Known rows, with every step that occurs:
lofu/vutov/tate/tido/musi/difo: -.82,.17,-.03,-.28,.32,.18,-.16,.09,-.36,.53,-.14,-.24,.09,.15,-.19,.28,-.59,.10,.08,.00,.14,-.09,.15,.48,.45
bosit/difo/rulim: .04,.02,-.03,-.06,-.25,-.18,-.05,.09,.18,.04,.04,.28,-.05,.15,.09,-.04,-.12,-.06,-.42,-.03,-.09,.23,.10,-.23,-.38
vutov/tate/tido/musi/difo/rulim: -.60,.13,-.09,-.37,-.10,.06,.00,.21,-.05,.32,-.07,-.06,-.22,.20,-.02,.27,-.51,-.02,-.07,-.29,.14,-.01,.42,.35,.10
rulim/difo/bosit/tido/tate: .87,-.06,.30,-.29,-.39,.11,.00,.09,.08,-.02,.01,-.03,.12,-.22,-.28,-.32,-.20,.09,-.37,-.30,.04,.03,.08,-.27,-.34
musi/tido: .23,-.17,.12,.12,-.13,.04,.06,.03,.03,.04,.20,.20,.07,-.13,.28,.07,-.11,-.04,.03,.31,.20,-.24,-.05,.20,.26
bosit/difo: -.05,.12,-.05,-.07,-.08,-.17,-.16,.10,.08,.03,.06,.28,.25,.16,.06,-.12,-.05,-.08,-.34,.13,-.01,.24,.03,-.05,-.20
musi/difo: .16,.02,.06,-.15,.05,-.11,.19,.01,.07,-.06,.00,.06,.15,-.09,.10,.10,-.33,-.13,-.05,.07,.33,-.14,.09,.40,.11
difo/musi: -.11,.08,.08,-.03,-.14,.11,.16,.07,-.12,.26,.05,-.04,-.16,-.10,.09,-.27,.06,.04,.08,-.20,.01,-.01,.10,-.14,-.10
tate/tido/vutov: -.06,-.05,-.05,.01,-.30,.33,-.11,.08,-.13,.40,-.08,-.22,.10,.22,-.15,.16,.02,.14,.12,.06,-.14,.08,.10,.03,-.07
musi/difo/bosit/tido: .77,.25,.01,-.01,-.05,.05,.37,.23,.00,.19,.11,.04,.09,-.20,.05,-.16,-.40,-.13,-.21,-.12,.33,-.10,.12,.36,-.09
tate/vutov/lofu: -.23,-.42,-.06,-.46,.18,.00,-.01,-.12,.31,.51,.09,.12,.07,.11,.17,.34,.26,.16,.16,.14,-.32,-.06,-.11,.27,-.06
bosit/tido/musi: .07,.43,-.06,.05,-.06,.04,.21,.47,-.31,.17,-.02,-.15,.22,.12,-.03,-.17,-.03,.00,-.41,-.21,.07,.29,-.08,.38,-.06
tate/vutov: -.01,-.36,.01,-.16,-.09,.15,.14,-.09,.05,.48,-.04,.08,-.07,.13,.06,.07,.24,.10,.14,.15,-.26,.04,-.08,.14,.00
difo/musi/tido/tate/vutov: .46,-.58,.38,-.34,-.43,.46,.14,-.20,-.19,.71,.10,.21,-.20,-.23,.24,-.12,.07,.18,.12,.25,.09,-.27,-.01,.25,-.01
lofu/vutov/tido/musi: -.36,.14,.13,.15,.20,.23,-.07,-.07,-.10,.46,-.15,-.30,.17,-.14,-.09,.02,-.26,.24,.14,-.08,-.10,-.01,.00,.29,.36
difo/bosit/tido: .62,.24,-.06,.16,-.09,.12,.16,.21,-.06,.25,.03,-.01,-.03,-.13,-.03,-.27,-.11,.01,-.17,-.17,-.02,.11,.06,-.02,-.21
tate/vutov/tido/musi: -.31,-.12,.07,-.09,-.12,.24,.09,-.01,.14,.70,-.11,-.06,.01,.04,.15,.03,.07,.19,.14,-.05,-.31,.14,.13,.47,.21
musi/tido/tate: .57,-.31,.28,-.08,-.25,.20,-.18,-.16,-.12,-.02,.08,.13,.06,-.25,.09,.06,-.25,.03,-.07,.32,.36,-.31,-.03,.25,.09
tate/vutov/tido/musi/difo/rulim: -.02,-.18,.14,-.26,-.25,.15,.41,-.05,.34,.70,-.06,.03,-.08,-.03,.24,.21,-.27,.09,-.01,-.14,-.04,-.07,.27,.69,.12
lofu/vutov: -.11,-.06,.06,.06,.26,.15,-.01,-.19,-.21,.24,-.10,-.17,.07,-.05,-.17,.09,-.13,.15,.09,.12,-.04,-.15,-.21,-.04,.19
rulim/difo/bosit: .44,-.17,.18,-.21,-.18,-.06,.13,-.06,.26,.02,-.04,.08,-.02,-.17,-.17,-.17,-.12,-.02,-.06,-.31,-.10,-.02,.11,-.44,.00
musi/tido/vutov: .55,-.31,.11,.12,-.21,.16,.04,-.14,-.27,.28,.15,.11,.05,-.13,.25,.16,-.30,.07,-.03,.21,.08,-.22,-.09,.48,.25
musi/difo/bosit/tido/tate/vutov/lofu: .85,-.34,.12,-.61,.03,.17,.10,-.11,.21,.58,.06,.10,.16,-.20,.00,.14,-.31,.10,-.18,.02,.13,-.19,-.03,.66,-.31
tate/tido/musi: -.43,.20,-.04,-.05,-.15,.26,.00,.38,-.11,.24,-.23,-.26,.18,.30,-.19,.06,.13,-.04,-.04,-.04,.04,.23,.08,-.06,-.02
lofu/vutov/tate/tido/musi/difo/bosit: -.35,.13,-.06,-.22,.33,.31,-.09,-.05,-.40,.69,-.24,-.22,-.05,-.05,-.29,.19,-.77,.05,.17,-.21,.18,-.09,.20,.30,.44
musi/tido/tate/vutov/lofu: .34,-.79,.23,-.55,-.04,.20,-.19,-.32,.22,.43,.17,.21,.10,-.15,.27,.41,-.01,.18,.07,.43,-.01,-.34,-.19,.51,.03

Rows:
.04,-.35,.28,-.36,-.41,-.04,-.03,-.13,-.26,.50,.42,.29,-.18,-.23,.35,-.09,-.41,.26,.06,-.27,-.20,-.24,.22,.28,.42 -> rulim/difo/musi/tido/vutov/tate
-.19,.24,.05,-.09,-.22,-.09,-.02,.16,-.08,.30,.10,.26,.04,.04,.15,-.39,.05,-.06,-.22,-.07,-.03,.25,.14,-.18,-.25 -> bosit/difo/musi
-.52,-.08,-.03,-.13,.43,.06,-.30,-.32,-.30,.33,.06,-.04,-.17,-.05,-.13,.13,-.37,.28,.19,-.02,-.23,-.16,-.02,.18,.41 -> lofu/vutov/tate
.32,.16,.08,.07,-.01,.10,.14,-.03,.10,.31,-.15,-.05,.05,-.34,.07,-.05,-.63,-.08,.05,-.29,.33,-.05,.39,.54,.26 -> vutov/tido/musi/difo/bosit
.25,-.71,.33,-.60,-.16,.27,-.04,-.26,.03,.75,.23,.22,-.05,-.23,.33,.13,.10,.23,.16,.21,.00,-.34,-.09,.36,-.02 -> difo/musi/tido/tate/vutov/lofu
-.32,-.05,.14,.19,.18,.17,-.12,-.23,.16,.43,.02,-.22,.14,-.19,-.02,.06,-.14,.29,.26,.17,-.21,-.20,.07,.10,.31 -> lofu/vutov/tido
.62,-.62,.29,-.29,-.27,.40,-.03,-.26,-.08,.43,.06,.19,-.03,-.14,.17,.16,-.03,.15,.04,.44,.08,-.26,-.12,.36,.09 -> musi/tido/tate/vutov
-.03,-.09,.04,-.14,-.30,-.02,-.24,-.11,-.46,.65,.41,.54,-.16,-.11,.45,-.17,-.52,.17,-.20,.04,-.13,.01,.22,.48,.22 -> bosit/difo/musi/tido/vutov/tate
-.11,-.12,.14,-.22,-.09,.14,.26,-.01,.22,.63,-.07,.03,.20,-.04,.24,.14,-.21,.07,.04,.03,.01,-.05,.19,.87,.30 -> tate/vutov/tido/musi/difo
.89,.07,.10,-.03,-.20,.29,-.08,.03,-.21,.12,-.06,-.12,-.07,-.26,-.23,-.29,-.24,.07,-.27,-.19,.13,.06,.04,.01,-.35 -> difo/bosit/tido/tate
-.10,-.07,.25,-.37,-.34,-.07,.21,.15,.09,.13,.12,.02,-.03,-.08,.05,-.32,.15,.04,.02,-.33,-.09,-.01,.11,-.41,-.04 -> rulim/difo/musi
.25,.00,-.08,-.14,.01,-.08,-.07,.16,-.09,.33,.23,-.06,.24,.05,.13,.16,-.06,.21,-.26,-.08,-.22,.00,-.15,.57,-.17 -> bosit/tido/vutov/lofu
-.86,.21,-.16,-.19,.01,.15,-.29,.24,-.21,.32,-.07,-.13,-.13,.27,-.12,.13,-.12,.07,.06,-.17,-.12,.19,.29,.12,.17 -> vutov/tate/tido/musi
.30,-.47,.16,-.40,-.16,.33,-.12,-.26,-.05,.36,-.17,.01,-.07,.02,-.13,.04,.10,.17,.01,.12,-.08,-.04,-.07,.12,-.17 -> tido/tate/vutov
.53,.14,.03,-.14,.09,.09,.30,.03,-.26,.16,-.27,-.02,-.02,-.19,-.08,-.05,-.61,-.20,-.11,-.36,.46,.02,.06,.38,.12 -> tido/musi/difo/bosit
.16,.23,-.01,-.16,-.08,.31,.24,.30,-.07,.32,-.29,-.17,.09,.02,-.16,.04,-.39,-.22,-.01,-.15,.41,.03,.23,.14,.04 -> tate/tido/musi/difo/bosit
.44,-.72,.57,-.61,-.63,.28,.22,-.12,.11,.57,.15,.22,-.02,-.22,.24,-.15,.15,.19,.04,.13,-.01,-.28,.01,-.06,.05 -> rulim/difo/musi/tido/tate/vutov
-.31,-.19,-.12,-.25,-.05,.20,-.26,.03,.13,.42,.01,-.21,.20,.22,-.04,.38,.09,.16,.12,.05,-.22,-.03,.01,.19,-.15 -> tate/tido/vutov/lofu
-.72,.22,-.10,-.37,.07,.06,-.12,.21,-.17,.29,-.04,-.05,.05,.20,-.01,.22,-.43,-.07,-.02,-.10,.22,.00,.35,.56,.30 -> vutov/tate/tido/musi/difo
.28,-.09,.07,-.16,-.11,-.10,.31,-.02,.14,.03,.00,.10,-.10,-.04,.11,.16,-.35,-.10,-.13,-.11,.28,-.22,.11,.25,-.08 -> musi/difo/rulim
.46,-.35,.38,-.22,-.54,.08,.27,.00,-.10,.45,.25,.16,.05,-.20,.28,-.16,-.16,.13,-.01,-.11,.00,-.24,.02,.07,.20 -> rulim/difo/musi/tido/vutov
-.12,-.12,-.12,-.13,.04,.04,-.33,-.30,-.41,.27,.10,.06,-.26,-.05,.00,.12,-.45,.23,.00,-.22,-.26,.02,.13,.51,.21 -> tido/vutov/tate
-.25,-.34,.09,-.04,-.15,.20,.01,-.18,.43,.65,.11,.09,-.03,-.04,.18,.05,.20,.23,.30,.19,-.44,-.05,.24,.31,.13 -> tate/vutov/tido
.31,-.14,.11,-.18,-.04,.27,.33,-.18,.18,.80,-.19,.06,-.02,-.24,.10,.05,-.39,.02,.15,-.15,.04,-.03,.29,.66,.27 -> tate/vutov/tido/musi/difo/bosit
.16,-.25,.40,-.21,-.46,-.02,.32,.12,.13,.23,.32,.26,.08,-.20,.33,-.21,.06,.01,.00,-.02,.09,-.25,.10,-.16,.25 -> rulim/difo/musi/tido
-.27,.26,.01,-.17,-.11,.16,.18,.41,-.06,.19,-.20,-.16,.29,.22,-.06,.16,-.20,-.17,-.08,.03,.39,.06,.14,.36,.10 -> tate/tido/musi/difo
.09,-.59,.13,-.62,.04,.14,-.29,-.30,.18,.39,-.02,.04,.05,-.01,-.05,.30,.14,.22,.05,.10,-.19,-.11,-.13,.28,-.22 -> tido/tate/vutov/lofu
.19,-.21,.08,-.23,-.20,-.10,-.12,-.04,-.11,.61,.36,.42,.22,-.10,.52,.04,-.22,.08,-.19,.15,-.01,-.06,.00,.41,-.05 -> bosit/difo/musi/tido/vutov/lofu
.34,.41,.02,-.10,-.16,-.06,.50,.47,-.14,.18,-.01,-.07,.06,.08,.13,.01,-.39,-.10,-.53,-.30,.35,.08,.05,.61,-.15 -> bosit/tido/musi/difo/rulim
.08,-.22,-.06,-.27,.14,-.03,-.20,-.20,-.03,.22,.06,-.04,.13,.00,.06,.36,-.14,.16,-.01,-.12,-.17,-.07,-.14,.44,-.04 -> tido/vutov/lofu
.48,-.21,.19,.07,-.34,.28,.19,-.11,-.42,.57,.19,.09,-.14,-.24,.33,-.12,-.24,.13,.10,.02,.12,-.21,-.01,.34,.20 -> difo/musi/tido/vutov
